(in the rows, 128 means zero)
Known rows, with every way that one mark hangs from another
J859[J711[J122 J398 J736]]: [ 67 132 133 132 177 144  98 147  79 148 135  95 170  88 130 157 102 126
 140 136 139 128 132  85 109 145 142 130 155 181 128  96 145 167 146 169]
J206[J304[J678 J949[J711[J736 J859]]]]: [ 89 159 142 129 148 154 119 124 141 188 182  86 144  92 136 184  89 143
 179 146 135  96 146  42 158 179 128  62 137 165 137 126 141 122 139  96]
J680[J206 J711[J122 J678]]: [ 86 117 117 115 145 169 104 134 104 157 125  94 126 125 113 121 117 141
 147 148 155 134  99 101  86 144 131 121  97 167 131  97 118 143 114 156]
J711[J122 J398 J678 J736 J949[J304]]: [ 75 132 124 112 158 179 107 138  83 168 177  73 165 112 125 192  91 127
 160 138 177 119 144  33 109 196 157 126 175 184  88 101 132 142 145 134]
J859[J711]: [ 84 126 147 123 163 100 104 138 112 138 131 134 150 114 118 130 108 148
 146 134 120 130 120 148 107 125 124 137 110 133 149 118 152 136 133 153]
J859[J711[J537]]: [ 78 112 143 123 169 118 112 130 121 147 136 112 149  94 108 115  95 141
 147 129 126 133 131 127 103 130 133 133  92 152 151 138 150 146 129 161]
J398[J711]: [113 122 138 116 146  95 121 139 114 136 144 123 158 122 124 148 105 127
 142 138 134 120 131 169 117 143 136 142 121 137 106 120 133 145 145 117]
J711[J736 J859]: [104 147 158 127 159 140 100 150  95 138 127  94 157 102 144 168 116 116
 149 123 125 115 121  76 155 168 148 133 136 162 120 144 126 142 137 135]
J678[J711[J680]]: [100 126 129 145 153 100 117 142  96 131 130 114 134 120 152 149 106 136
 148 132 137 122 119  89  88 114 160 131  95 101 101 116 154 141 137 132]
J398[J711[J859]]: [109 141 142 114 143 102 116 143 110 131 135 117 168 117 129 163 104 120
 152 134 133 113 134 145 134 160 139 142 117 170  95 144 130 141 133 125]
J537[J711[J122 J398 J736 J859 J949]]: [ 76 154 130 136 161 151  94 170  74 154 145  91 165  86 161 193  84 104
 171 129 159 111 128  29 110 187 176 132 143 194  45 123 137 174 151 167]
J206[J304[J678]]: [114 126 155 140 128 103 137 123 166 161 156 116 136 108 132 144  99 136
 126 143 150 109 127  92 128 133 108 103 118 126 115 100 183 101 107 125]
J736[J711[J122 J859]]: [ 85 145 134 124 146 129 108 145 112 137 127 109 153 116 127 149 105 123
 158 138 148 114 130 126 123 151 134 122 110 182 135 106 143 152 129 147]
J859[J711[J122 J680 J736 J949]]: [ 44 148 132 125 184 155  85 154  75 156 139 112 161  79 161 143  99 151
 152 141 152 129 138  81  87 146 148 156 128  92 153  95 152 180 153 163]
J122[J711[J537 J678 J859]]: [ 98 129 122 136 164 118 125 119 126 150 150  53 134 117 113 144  93 124
 165 124 140 115 131  29 120 166 165 111 101 217 101 139 122 132 105 152]
J949[J304[J678[J711[J122 J537 J859]]]]: [ 94 131 101 130 124 127 137 133 115 161 144  86 123 113 124 156  81 129
 164 141 160 104 150   4 127 157 159  92  88 194  83 138 172 108  92 134]
J678[J711[J122 J680 J736 J859]]: [ 79 153 123 147 163 139 101 157  66 138 126  92 151  98 170 168 106 121
 149 133 152 110 128  22 130 150 174 130 115 155  95 115 142 163 125 145]
J680[J206]: [119 114 150 116 156 112 100 145 114 140 123 118 139 120 128 140 123 135
 146 149 133 134 111 129  86 144 138 132 103 127 140 129 128 132 134 146]
J680[J206[J304]]: [114 126 159 126 146 108 117 133 152 152 141 120 154 123 125 135 112 136
 147 158 146 125 123 118  93 145 112 126 100 133 136 127 151 123 123 145]
J859[J711[J122 J398 J678 J736]]: [ 61 131 133 130 174 149 101 137  70 155 152  85 168  93 120 160 102 124
 131 134 157 129 123  69 109 145 149 127 160 212 107  94 135 154 128 160]
J398[J711[J537 J680 J949]]: [ 86 117 122 114 163 130 118 137 115 149 159 106 154  89 145 141  83 124
 155 131 150 126 152 126  71 164 158 152  92  95 109 136 144 177 157 129]
J537[J711[J122 J680 J859 J949]]: [ 64 153 126 132 156 139  97 160  95 147 142 120 136 103 169 148  86 123
 172 138 166 112 131  54 104 177 169 148  88 128  78 110 137 169 131 165]
J949[J711[J736 J859]]: [ 84 153 143 121 163 165  99 143  86 144 148  85 162 100 129 174 107 125
 172 136 113 111 128  81 151 178 160 121 134 161 140 143 125 160 149 106]
J736[J711[J678]]: [ 94 120 141 125 149 113 116 122 112 144 155 109 147 129 109 132 111 129
 144 134 154 123 109 159  94 125 129 120 122 160 132 111 134 138 133 119]
J949[J711[J122 J678 J736]]: [ 70 131 129 120 164 183 110 129  78 160 160  78 142 101 113 151 100 138
 144 142 149 118 125  64 141 169 165 123 151 176 132  89 122 161 141  94]
J537[J711[J736 J859 J949]]: [ 85 153 148 134 156 130  95 164  88 150 148 102 158  99 166 170  96 116
 174 121 142 110 112  68 116 175 160 144 129 144  74 148 132 162 154 149]
J206[J680]: [114 139 168 124 157 122 106 144 138 137 141 126 126 118 131 154 109 162
 145 140 128 114 121 122 127 143 132 134 107 117 119 104 147 158 124 110]
J304[J678[J711]]: [120 120 127 145 135  80 128 142 112 151 130 113 120 109 148 162  97 137
 139 131 143 122 118  82  89  95 147 107 111 126  85 107 174 102 118 119]
J122[J711[J678 J859 J949]]: [ 91 149 128 129 163 109 106 135 116 154 147  70 146 121 137 183  97 135
 178 125 148 111 130  42  90 159 159 132 129 179  94 122 125 127 123 149]
J206[J304 J680]: [109 142 182 135 144 118 123 133 175 145 160 121 140 119 126 150 102 163
 143 149 139 101 126 115 137 143 111 129 106 123 118 103 170 153 112 106]
J859[J711[J678 J680 J736]]: [ 57 136 145 134 179 148  96 127  73 146 161 101 159 101 143 124 117 140
 131 130 145 130 109  96 108 138 144 140 128 125 144 115 133 159 127 146]
J206[J680[J711[J398 J678]]]: [ 91 130 141 131 156 169 114 134 128 145 159  81 136 122 111 170 108 148
 152 128 135 114  99 101 104 145 134 111 118 169  83 100 139 169 119 122]

Rows
[ 95 120 143 125 157 167 117 138 151 144 138  89 117 108 110 127  98 160
 157 125 117 114 113 117 115 152 134 120  73 128 130 120 150 185 129 125]	J206[J680[J711[J537]]]
[106 126 130 143 147 111 122 144 113 139 124  93 142 101 133 159  92 116
 161 119 136 115 133  59 112 135 164 118  84 188  86 162 149 135 121 137]	J678[J711[J537 J859]]
[ 90 109 114 125 158 139 125 138 113 149 142  89 156  96 105 141  83 109
 152 137 156 126 141 110  85 150 147 109 109 192 121 104 152 170 141 153]	J736[J711[J122 J398 J537]]
[103 122 120 148 163 103 114 145  92 134 139 101 155 107 153 176 101 115
 149 127 140 125 130  75  71 121 166 118 107 129  76 114 154 150 140 141]	J678[J711[J398 J680]]
[ 75 144 122 132 160 170 105 135  90 143 151  85 153  98 141 173 100 107
 141 133 166 114 131  29 125 172 162 119 121 205  83 100 124 147 102 158]	J711[J122 J398 J678 J680 J859]
[ 81 132 121 127 168 153 101 153  95 150 142 103 149  89 153 179  92 125
 154 138 161 126 148  59  81 160 158 140 126 117 106  82 146 164 146 159]	J711[J122 J398 J680 J949]
[112 139 177 126 148 117 118 130 196 163 164 125 124 121 125 162  91 179
 166 152 144  97 138 107 137 151 100 100 109 131 127 101 140 146 136 104]	J206[J304[J949] J680]
[ 76 155 129 118 162 177  97 150  79 150 144  82 153  94 131 169 101 126
 171 142 131 106 137  56 161 184 165 123 134 183 140 115 128 164 140 112]	J949[J711[J122 J736 J859]]
[114 106  98 135 138 114 142 129 120 155 166  81 136 113 114 170  78 123
 160 132 148 119 143  36  84 140 160  81 107 170  65 136 181 105 117 129]	J949[J304[J678[J711[J398 J537]]]]
[ 48 143 138 124 169 152  95 140  76 169 141 102 158  86 135 153  96 146
 146 136 163 127 129  76  91 140 140 151 154 163 127 101 139 156 143 152]	J859[J711[J122 J678 J736 J949]]
[ 76 147 142 123 140 163 106 134 142 170 148  84 161 119 130 163 109 136
 178 142 161 114 110  88  78 163 111 123  97 167 108 145 137 125 114 161]	J680[J206[J304] J711[J678 J859 J949]]
[ 86 144 144 120 144 124 117 122 118 146 177 104 180 123 139 151 114 116
 149 157 169 113 127 105  97 170 133 128  94 167  95 147 129 140  99 136]	J398[J711[J678 J680[J206[J304]] J859]]
[ 80 117 108 134 181 125 122 120 122 162 170  62 129 104 136 138  83 136
 167 125 156 124 138  31  61 157 172 134  97 122 116 112 132 157 132 151]	J122[J711[J537 J678 J680 J949]]
[ 91 131 131 114 144 112 116 148 114 153 170 125 141 144 125 142  86 142
 187 145 149 117 124 110  97 178 142 145 111 105  87 132 146 134 153 135]	J537[J711[J949[J304]]]
[ 92 107 126 120 179 153 101 143 106 154 149  87 157  83 146 158  95 119
 168 137 148 143 142  62  28 170 167 131  87 113 116 140 139 164 150 168]	J711[J398 J537 J680[J206] J949]
[ 83 118 133 122 166 168 111 150 108 165 134  84 142  72 141 148  82 131
 146 126 157 121 146  50 111 173 163 144 134 145 130 111 142 170 160 144]	J711[J122 J537 J736 J949]
[ 58 157 129 137 163 157  92 168  75 152 150 102 150  89 180 152  88 121
 169 129 160 107 126  32 118 186 173 149 113 128  82 116 135 186 146 159]	J537[J711[J122 J680 J736 J859 J949]]
[ 94 130 122 116 145 135 123 140 116 140 136  97 153  98 120 147  88 115
 148 136 151 114 152 100 138 175 152 135 100 206  99 135 133 161 122 142]	J398[J711[J122 J537 J859]]
[ 96 124 137 143 142 165 144 123 189 165 177  73 133  91 113 153  83 143
 147 132 139 104 126  65 106 149 118  75  88 154  91 106 196 163 105 131]	J206[J304[J678] J680[J711[J398 J537]]]
[ 70 120 123 110 153 128 121 124 125 171 167 108 140  96 114 133  80 157
 171 139 144 127 148  88  79 154 129 116  98 116 145 140 180 113 127 147]	J859[J711[J537 J949[J304[J678]]]]
[ 77 139 117 120 167 148  92 154  82 137 138  96 174 106 141 159 114 108
 171 156 160 125 128  93  63 163 150 111  90 172 127 119 133 172 128 174]	J736[J711[J122 J398 J680[J206] J859]]
[ 96 145 115 140 177 111 109 142 108 132 151  67 163 118 145 175 104 117
 173 131 127 117 136  38 100 172 167 116 106 160  99 118 138 153 127 174]	J122[J711[J398 J680 J859]]
[ 71 138 127 107 148 153 120 122 116 160 179  84 163 125 107 154  85 125
 192 131 166 110 138  95  90 184 138 119 105 184 117 164 138 133 133 128]	J736[J711[J537 J678 J859 J949[J304]]]
[ 97 128 134 128 128 138 118 140 160 176 147  99 143 102 138 146 104 151
 165 152 153 127 115 101  56 139 102 107  93  96 131 111 179 120 129 153]	J680[J206[J304[J678]] J711[J949]]
[ 98 136 136 117 148 153  96 152 111 137 114  97 148 123 132 143 125 132
 173 138 120 126 100 119 100 160 127 120  80 155 138 147 125 141 127 164]	J680[J206 J711[J859]]
[ 94 111 110 146 162 143 124 149  83 153 130  66 153  80 133 168  81 104
 140 125 156 123 144  18  94 139 181 117 135 203  72 120 152 166 145 151]	J678[J711[J122 J398 J537 J736]]
[ 73 125 118 123 155 140 112 135  98 161 154  94 162 101 121 180  90 119
 161 134 180 123 135 104  52 140 142 125 146 186  98  85 142 154 145 142]	J736[J711[J122 J398 J678 J949]]
[ 80 152 139 132 168 170  96 153  80 137 129  93 153  93 167 154 109 122
 139 134 148 107 131  39 156 180 161 135 121 145 129 109 130 169 129 151]	J711[J122 J680 J736 J859]
[ 93 162 165 132 138 156 117 141 178 140 150  99 146 126 125 157 109 160
 165 139 126  90 112 104 149 158 105 113  84 150 116 121 165 161 107 128]	J206[J304 J680[J711[J859]]]
[119 119 152 132 135 106 126 127 154 165 151 114 136 112 135 136 113 136
 138 158 151 122 123  93  89 139 112 102 106 124 129 111 171 101 103 139]	J680[J206[J304[J678]]]
[ 96 120 121 122 131 148 122 132 170 189 140  99 110 112 130 134  90 162
 164 165 163 117 123  84  93 148  95  67  92 144 146  80 144 117 126 156]	J680[J206[J304[J678 J949]] J711[J122]]
[ 93 125 155 132 154 129 117 116 134 154 168 104 148 126 134 124 113 133
 136 157 165 124 113  85  87 150 127 125  93 124 128 117 135 131 103 141]	J711[J678 J680[J206[J304]]]
[ 68 136 119 127 163 155 113 136 111 139 143  95 148  99 131 122  93 115
 156 133 154 110 140  85 114 168 151 122  71 161 145 120 144 178 121 153]	J736[J711[J122 J537 J680 J859]]
[ 53 139 133 112 172 148  97 132  75 161 185  87 188 111 115 183  97 141
 172 133 154 129 131  79  84 168 140 132 167 166 106 136 140 137 153 147]	J859[J711[J398 J678 J736 J949[J304]]]
[ 64 117 131 128 177 130 113 128 113 142 145 111 145  94 127 103  91 141
 150 129 128 133 130 110  93 140 139 136  78 111 159 131 151 159 130 162]	J859[J711[J537 J680]]
[ 81 143 114 131 179 124 109 139 123 148 149  62 142  97 150 154  83 130
 185 124 135 115 146  23  82 177 173 133  77 124 120 139 140 163 133 168]	J122[J711[J537 J680 J859 J949]]
